Every row comes from one small tree of marks. The marks that hang from a mark follow it in brackets, in alphabetical order. Every link used is in the known rows. Which tree was each row made from?
In the rows, zero is written as 128.
Known rows
pazi{sudav{kazep}}: [ 89 127 185 136 159 112  80 122 102 138 139 177 142 103 140 121  97 114
 153 112 133 116 120 143 120 117 125 116 126 120 121 135 142 147 127 117
  93 132  86 122 122 143 167 110 111  97 138 121 124  92 126 126 141 131
  96 136 151 120 115 125 143 143 138 143 127 115 131 123 115]
kazep{deno sudav{pufab{vazi{nasuz}}}}: [154 148 109 120  92 104 107 145 139 123 110 137 110 166 140 169 167  86
 143  94 131 135 148  84  80  96 141 124 130 122 149 134 173 114 110 177
 160 103 131 149 142 167 166 109  90 115  83 125 133 133 162 119 133 111
 143 101 126 105 127  99 129  79 111 151 111 159 135 106 138]
pufab{sudav{pazi} vazi{nasuz} vogod}: [182 146 117  43  48 103 215 139 178 142  97 161 174 132 139 101 102 110
 130 137 117  95 145 111 128  98 127 137 160 125 141 120  88  85  64 141
  98 101 114 139 167 128  69 148  89 130 223 120 132 104 132  97 109 157
  94 163 135 143 131 143 191 108 137 112 175 179  86 120 166]
fike{pazi{sudav{kazep}} pufab{vazi{nasuz}}}: [128 101 179  70  65  96 171 118 166 170  55 195 162 114 171  57  43  61
 147 130  82 134 121 142 117  97 114 102 106 135 134 140 126  70  64 171
  60 131  91 165 122 158 114 130  86  93 206 129 141  57 134 129 127 172
  89 170 194 104 119 134 176 107 114 141 145 160  56  49 170]
deno{kazep{sudav{pazi pufab}}}: [117 101 123 181 203 182  74  78 128  53 151  99 110  70 122 167 163 134
 120 102 167 191 157 148  81 139 116 123 123 142 125 114 140 156 114 150
 141 147 118 116 105 108 192 118 144 126  88 146  94 158 118 118 106 138
 135  92 107 118 155 149  77 145 107 150  78 105 126 117 116]
fega{pufab{sudav{kazep pazi} vogod}}: [ 98  76 163 104 119 157 175  94 130 112 146 130 149  62 151  62  72 141
 115 128 139  91 143 181 169 135  84 122 148 136 114 126  92 108  86 100
  79 131 116  98  97 100  73 162 150 153 220 158 165 117  97 128 106 164
  77 163 116 140 139 166 161 148 158 106 142 111 101 125 137]
desik{deno{kazep}}: [138 167 155 183 194 121  47 152 104 137 183 169  98 155 116 191 193 167
 138 109 141 144 134  76 105 104 167 144 136 105 143 153 180 223 174 133
 166 132 137 126 124 144 193 124 131  86  44 117  91 153 114 112 153  63
 160 104 107 154  92  89  92 163 136 141 113 120 187 142 105]
pazi{sudav}: [131 144 136 132 153 115 117 118 125 144 133 163 147 114 125 139 123 124
 141 125 142 131 119 120 124 114 138 128 141 113 140 135 111 155 127 124
 123 125 105 135 142 135 151 112 104 113 149 100 111 112 133 110 135 116
 104 123 153 129 127 135 129 143 136 132 129 132 114 124 133]
desik{deno{kazep{sudav{pufab{vogod}}}}}: [108 119 115 196 209 172  71 111 121  91 182 109  70 130  97 162 192 162
  99 126 159 166 136 126  94 138 132 139 123 130 105 111 155 160 150 124
 180 116 147 113 123 122 192 130 151 147  63 138 118 176  98 114 101 103
 146  93  74 143 131 114  80 152 115 148  94 114 168 121 116]
vazi{pufab{sudav{kazep} vogod}}: [108 127 135 124 107 139 147 123 120 144 142 122 158 128 116  91 104 117
 117 125 119  89 108 128 142 148 129 114 149 141 123 115  82  99 117 106
  96 124 112 131 105 129 100 124 135 156 165 132 132  92  98  96 114 160
  81 159 123 125 134 155 183 145 166  91 182 119 113 133 116]
deno{desik}: [129 171 138 153 147 108  81 159 106 163 158 158 119 169 116 174 165 142
 138 123 138 132 130  88 114 112 162 139 142 106 145 155 166 183 172 122
 157 116 132 135 146 150 170 112 115 103  84  99 120 141 129 121 145  84
 151 110 120 129 107  90 127 139 137 132 126 117 170 145 111]
fike{pufab{fega sudav{pazi} vogod}}: [130  81  89  81 115 144 237 111 145 123  81  90 152  90 112  66  84 141
 100 159 103 116 104 183 175 180  93 124 121 163 107  83  41  85 105 110
 108 154 154 134 128  76  49 154 134 168 215 130 148 108 113 134  87 172
 112 168 135 129 164 175 146 146 124  81 155 135  66 130 157]
desik{deno}: [137 173 136 163 156 102  76 158 107 151 169 166 121 163 116 174 172 141
 132 123 136 130 128  84 125 110 163 140 142 104 150 155 156 189 164 123
 155 118 138 131 145 152 168 110 116 102  79 104 118 141 126 118 145  88
 147 110 126 141 108  95 108 145 141 128 130 131 163 146 113]
pazi{sudav{kazep{deno}}}: [ 67 119 206 145 185 106  44 121  84 143 154 178 125 100 140 132 121 132
 167 100 129 106 126 138 108 110 117 124 121 115 107 124 174 174 138 130
 104 133  91 116 111 137 186 126 113  79 100 130 107 100 118 134 151 111
 109 128 128 129 103 109 144 158 139 154 107 101 157 120 117]
pufab{fega vogod}: [161 158  87 109 101 111 176 161 125 165 113 115 128 177  93 112 124 135
 109 164 112  94  91 124 178 152 147 131 122 125 126 114  97 121 159  90
 149 124 154 134 157 131  88 118 127 150 154  90 158 130 139 139 126 127
 140 129 140 132 126 123 126 122 136 100 166 148 139 159 134]
kazep{deno sudav}: [124 149 132 180 184 117  50 127  81 111 169 152 110 117 121 192 185 113
 149 104 137 133 142 100  94 117 127 119 142 116 135 122 154 190 140 135
 165 117 135 108 132 144 203 105  98 122  68 114  98 152 126 114 136  88
 140  95 117 119 128 122 112 144 134 131 110 125 168 121 104]
vazi{nasuz pufab{fega sudav{pazi} vogod}}: [178 136  55  64  55 142 250 128 179 148  87  99 159 134 113  88 114 126
 106 165 100  94 118 114 161 149 148 104 148 149 151  84  43  48 102 133
 111 137 125 159 141  76  39 130 163 137 205 137 115  85 130  91 122 168
 103 145 163 123 144 194 191 130 126  84 181 162  68 147 172]
fega{pufab}: [161 141 119 145 110 124 149 130 127 153 143 138 129 147 136 129 127 127
 111 119 144 114 125 104 164 115 145 129 147 106 172 174 126 160 136 116
 147 121 138 138 120 151 112 114 122 140 149 106 165 143 139 127 137 104
 124 113 148 125 124 124 113 123 156 108 135 134 126 130 131]
vazi{pufab{fega}}: [173 174  67 135  89 115 164 154 134 165 106 100 145 181 105 131 136 117
 118 151 107 116  90  88 164 148 176 118 128 126 170 140  88 115 167 118
 144 142 138 158 132 129  89  95 148 133 115 106 116 113 153 120 158 127
 145 121 175 113 127 147 129 121 137  93 166 138 115 164 122]
sudav{kazep pazi pufab}: [ 80  98 165 137 144 142  93 106 118 105 131 114 142 103 129 111 101 116
 124 101 154 136 136 167 123 143 119 124 108 139 117 132 158 120 123 135
  92 150 101 134 104 136 152 111 134 105 122 136 151 114 122 150 111 181
 120 125 120 109 144 120 117 126 129 145 111  93 120 134 114]
kazep{sudav}: [145 161 110 172 158 124  85 128  99 107 153 149 128 123 118 178 164  96
 135 117 144 143 138 106 106 125 138 111 148 122 149 135 120 163 128 122
 152 115 130 112 139 151 186  91  96 141 105 102 113 140 135 103 126 108
 125 104 139 112 141 135 111 128 134 119 129 141 140 121 105]
fega{pufab{sudav{kazep{deno} pazi} vogod}}: [ 76  65 185 111 144 150 141  92 112 116 162 127 132  56 152  74  93 160
 126 114 130  77 150 178 157 129  76 129 141 133  99 111 126 136  95 115
  89 132 121  94  90  90  92 177 151 137 182 167 149 128  89 139 115 141
  92 154  94 147 127 149 162 164 155 122 120  97 127 123 137]
vazi{pufab{fega sudav vogod}}: [160 143  61 102  76 133 222 140 142 149 106  88 156 149 100  98 118 138
 109 163 101  92  89 114 177 167 142 121 144 144 134 100  36  78 140 100
 127 134 147 139 130  96  44 127 155 172 175 122 124 104 126 101 124 143
 110 155 146 133 144 176 160 137 149  70 188 140  92 164 138]
kazep{deno{desik} sudav}: [100 152 145 189 200 120  22 137  76 124 187 151  90 130 121 208 202 137
 154 112 138 144 153  93  80 111 133 126 142 111 125 129 186 204 169 135
 175 111 139 103 136 133 219 118 115 106  32 123  81 162 121 119 147  60
 159  88  99 126 111  98 118 154 124 147  90 109 195 126  97]
deno{desik kazep{sudav}}: [124 155 143 201 212 144  26 132  89 107 184 158  84 128 122 213 201 144
 146 112 145 166 151  92  69 111 149 123 141 116 134 139 176 213 163 132
 174 124 127 102 124 131 223 116 131 104  37 129  74 162 116 103 145  58
 155  90 101 131 107 108 103 159 118 146  92 112 191 124  90]

Write each row's tree
[189 180  69 114  75 127 181 145 168 194 122 130 134 210  95 110 147 102
  91 146 124  92 103  66 139 113 190 117 149 115 177 125 107  99 121 132
 156  98 116 182 153 149 110  95 118 137 159  94 147 109 127  84 118 139
 112 107 153 111 126 134 185 119 149 101 185 170 114 118 163] | vazi{nasuz pufab{vogod}}
[ 36  93 199 153 189 137  29 113  97 122 164 113 104 111 130 140 143 158
 146  97 145 139 150 156  96 127 113 140 104 130  91 126 221 161 158 148
 114 145 111 124  99 118 186 137 153  71  49 157 121 134 107 166 134 134
 154 110  85 126 114  81 125 149 115 173  71  62 174 139 106] | sudav{kazep{deno{desik}} pazi pufab}
[121 121 144 159 172 154  67 105 143  76 138 109 111 102 142 174 158 142
 140 118 152 197 167 134  67 110 119 151 124 128 120 145 170 150 124 156
 134 132 120 111 130 119 175 145 139 118  65 156  81 169 130 138 129 115
 158 109  95 138 131 114  96 123  98 172  76 106 147 119 107] | deno{desik kazep{sudav{pazi pufab{vazi}}}}
[ 30  88 174 129 167 123  66 138  95 140 125 114  91 123 134 127 124 172
 160 121 115 126 116 166 122 147 114 126  89 136  76 106 186 122 186 127
 117 156 118 127 103 100 149 143 177  75  57 161 119 105 132 173 164 110
 153 125 115 125 102  95 119 143  98 172  71  73 162 152 115] | pazi{sudav{kazep{deno{desik}} pufab{fega}}}
[138 140 109 147 132 132  96 154 128 103 111  98  91 158 135 179 163 144
 146 133 120 175 131 117  99 133 138 136 106 134 117 141 159 128 169 135
 162 140 152 116 128 128 144 137 154 127  44 149 103 156 155 149 157  86
 182 115 112 131 113 102  81  99  89 153  92 119 163 146  97] | deno{desik kazep{sudav{pufab{fega vazi}}}}
[160 156 120 151 127 129  80 152 150 111 136 156  84 171 142 191 190 118
 133 103 136 170 156  72  65  86 163 129 126 118 151 150 186 139 127 172
 169 111 130 141 134 160 187 119 122  98  47 145 109 146 147 105 142  85
 152 100 115 131 107  93 102  97  96 162 100 156 155 110 126] | desik{deno{kazep{sudav{pufab{vazi{nasuz}}}}}}
[130 114 103 117 118 123 128 119 135  85  92  80 131 106 139 141 130 119
 145 131 117 154 141 152 122 138 102 137 105 138 113 115 129  99 123 147
 128 143 145 113 139 110 112 137 131 134  96 149 106 149 159 167 140 142
 167 124 129 125 147 137  93  99  96 149  97 126 122 140 123] | kazep{deno sudav{pazi pufab{fega vazi}}}
[ 93  96 123 168 192 156  72  82 113  71 153  96 115  75 123 161 162 128
 129 101 159 164 158 149  91 141 104 127 126 137 118 102 146 147 118 153
 143 134 126 117 117 109 187 119 129 125  83 144 100 157 122 134 110 142
 139  93 106 115 159 140  93 142 112 153  78 101 129 117 122] | kazep{deno sudav{pazi pufab}}
[138 127  73 109  93 132 190 146 142 147  99  73 121 177  89  95 118 142
  94 152 127 111  88 145 177 174 139 137 104 143 113 106 100  85 159 102
 155 130 157 149 140 125  77 121 147 160 150 102 180 133 138 150 107 154
 144 125 123 122 145 120 104 108 126 111 147 131 121 159 141] | sudav{pufab{fega vogod}}
[124 130 127  78  53 104 172 167 140 151  78  92 137 188 124  67  71 114
 116 147 104  94  90 161 175 151 123 143  87 137 101 132 129  58 144 100
 105 128 139 136 134 157  63 131 129 153 152 121 196 115 148 179 126 172
 140 162 127 123 123  95 130  76 129 125 161 132 131 154 125] | sudav{kazep pufab{fega vazi vogod}}
[174 161 109  72  49  76 192 177 127 135  82 141 172 149 147 136 105 118
 162 133  93 106 114 106 155 134 127 134 139 130 142 146  78 109 132 118
 112 135 149 122 141 139  56 134 109 136 157 116 125 106 161 124 155 117
 129 175 153 141 119 135 133  96 134  96 169 156 107 166 116] | pufab{fega sudav vazi}
[140 134 138 182 211 159  61  94 112  72 165 140 118  71 128 181 168 125
 136 113 155 169 163 127  82 118 125 118 141 128 135 122 135 192 114 140
 137 139 113 100 121 113 201 118 125 115  91 136  70 155 115 105 127 112
 133  97 122 129 136 152 100 160 119 139  98 123 145 113 107] | deno{kazep{sudav{pazi}}}
[143 111 119 134 150 164 127  86 163  74 125  90 126 101 123 119 127 126
 108 135 151 170 144 155  99 124 102 151 119 134 109 116 125 115  91 136
 129 119 126 114 139 121 135 144 123 165 136 141 114 169 117 134  95 157
 134 120  96 140 149 137 104 118 115 151 113 129 121 107 131] | deno{kazep{sudav{pazi pufab{vazi vogod}}}}
[188 152 114  96  60 107 202 141 161 176 117 129 145 177 138  84  93 123
 103 153 131  95 111 113 184 101 135 159 142  97 159 178 110 120 114 100
 135  93 144 133 153 162  54 142 102 180 198 102 183 157 139 143 126 122
 122 145 136 146 119 111 137  97 161 108 166 161 121 122 149] | fega{pufab{vazi vogod}}
[ 99  98 125 183 223 190  75  85 135  69 179  95  85  86 106 148 177 169
  94 134 164 179 153 154  93 138 113 141 121 134 100  99 148 152 126 131
 155 128 132 106 125  92 185 144 163 140  83 155  96 176  91 124  93 130
 144  94  77 149 144 138  83 166 108 157  82 106 149 117 126] | desik{deno{kazep{sudav{pazi pufab{vogod}}}}}
[124  87 110 105 117 124 203 101 147 147  61 128 150  83 129  73  66 118
 126 164  90 156  94 166 165 161 106 106 101 150 121 110  59  90 116 137
  98 160 139 153 124  97  85 133 130 130 197 118 119  88 129 142 123 156
 118 152 194 116 152 174 114 147 107 113 130 133  47  92 163] | fike{pazi{sudav} pufab{fega}}
[123 106  77 141 139 157 143 106 131  69 104  73 128  89 118 140 130 116
 118 138 141 167 136 166 134 168 116 110 113 153 122 104 100  92 128 128
 130 153 139 120 127  96 128 111 154 141 123 137 123 138 148 142 116 162
 143 109 145 109 171 168  85 114  97 127 102 121 101 143 123] | kazep{sudav{pazi pufab{fega}}}
[ 62  86 190 130 145 135 105 131  90 151 182 142  97 112 146 105 128 180
 136 115 122  77 140 143 143 121  96 134 142 121  96 128 165 157 146 107
 127 116 136  96  91 109 115 175 158 128 125 161 152 136  90 138 136  88
 113 148  75 150  99 105 164 162 155 126 116  88 172 132 119] | fega{pufab{sudav{kazep{deno{desik}}} vogod}}
[157 126  86  66  61 121 217 132 178 131  70  67 156 153 116  73  81 132
 104 169 121 124 105 164 175 152 118 160 103 136 114 119  94  55 121 113
 113 130 145 143 163 119  37 146 133 161 182 119 161 138 146 173 110 186
 148 149 133 139 148 129 117  89 114 126 151 142  97 153 152] | sudav{pazi pufab{fega vazi vogod}}
[ 74  72 186 129 149 132 128  83 124 138  97 164 153  63 144  63  53  97
 135 131 105 150 110 178 130 139  92 102 102 147 109 123 109 112  94 144
  66 152 100 141 100 128 141 128 110 112 184 128 129  76 101 136 109 171
  89 156 173 107 141 153 140 157 126 133 124 112  67  63 143] | fike{pazi{sudav{kazep}} pufab}
[159 126 149  52  20 105 212 156 156 165 106 170 145 159 171  73  74 102
 128 120 106  63 133 118 158  93 123 119 152 122 145 155 118  76  79 122
  96 100 117 130 119 157  53 149 112 144 220 139 196  93 134 113 131 138
  80 174 135 130 105 124 195  87 154 105 177 170 109 109 155] | fega{pufab{sudav{kazep} vazi{nasuz} vogod}}
[216 172 107  86  27  87 192 166 167 185  97 168 139 201 161 121 115  94
 126 120 121  98 134  65 152  70 171 130 150  93 199 194 142 119 105 146
 139 103 127 162 145 181  82 117  96 122 170 108 178 124 170 118 156 101
 122 127 169 119 103 104 149  73 142 118 157 182 116 112 159] | fega{pufab{vazi{nasuz}}}
[131 140 147  60  50  87 184 173 121 143  91 139 163 149 142  85  70 116
 149 145  86  74 103 148 168 142 107 132 123 140 100 122  90  80 124  92
  86 127 137 105 132 139  49 149 117 152 181 128 159  93 137 143 140 147
 111 194 131 142 112 125 167 101 142  99 184 147 127 157 114] | pufab{fega sudav{kazep} vazi vogod}
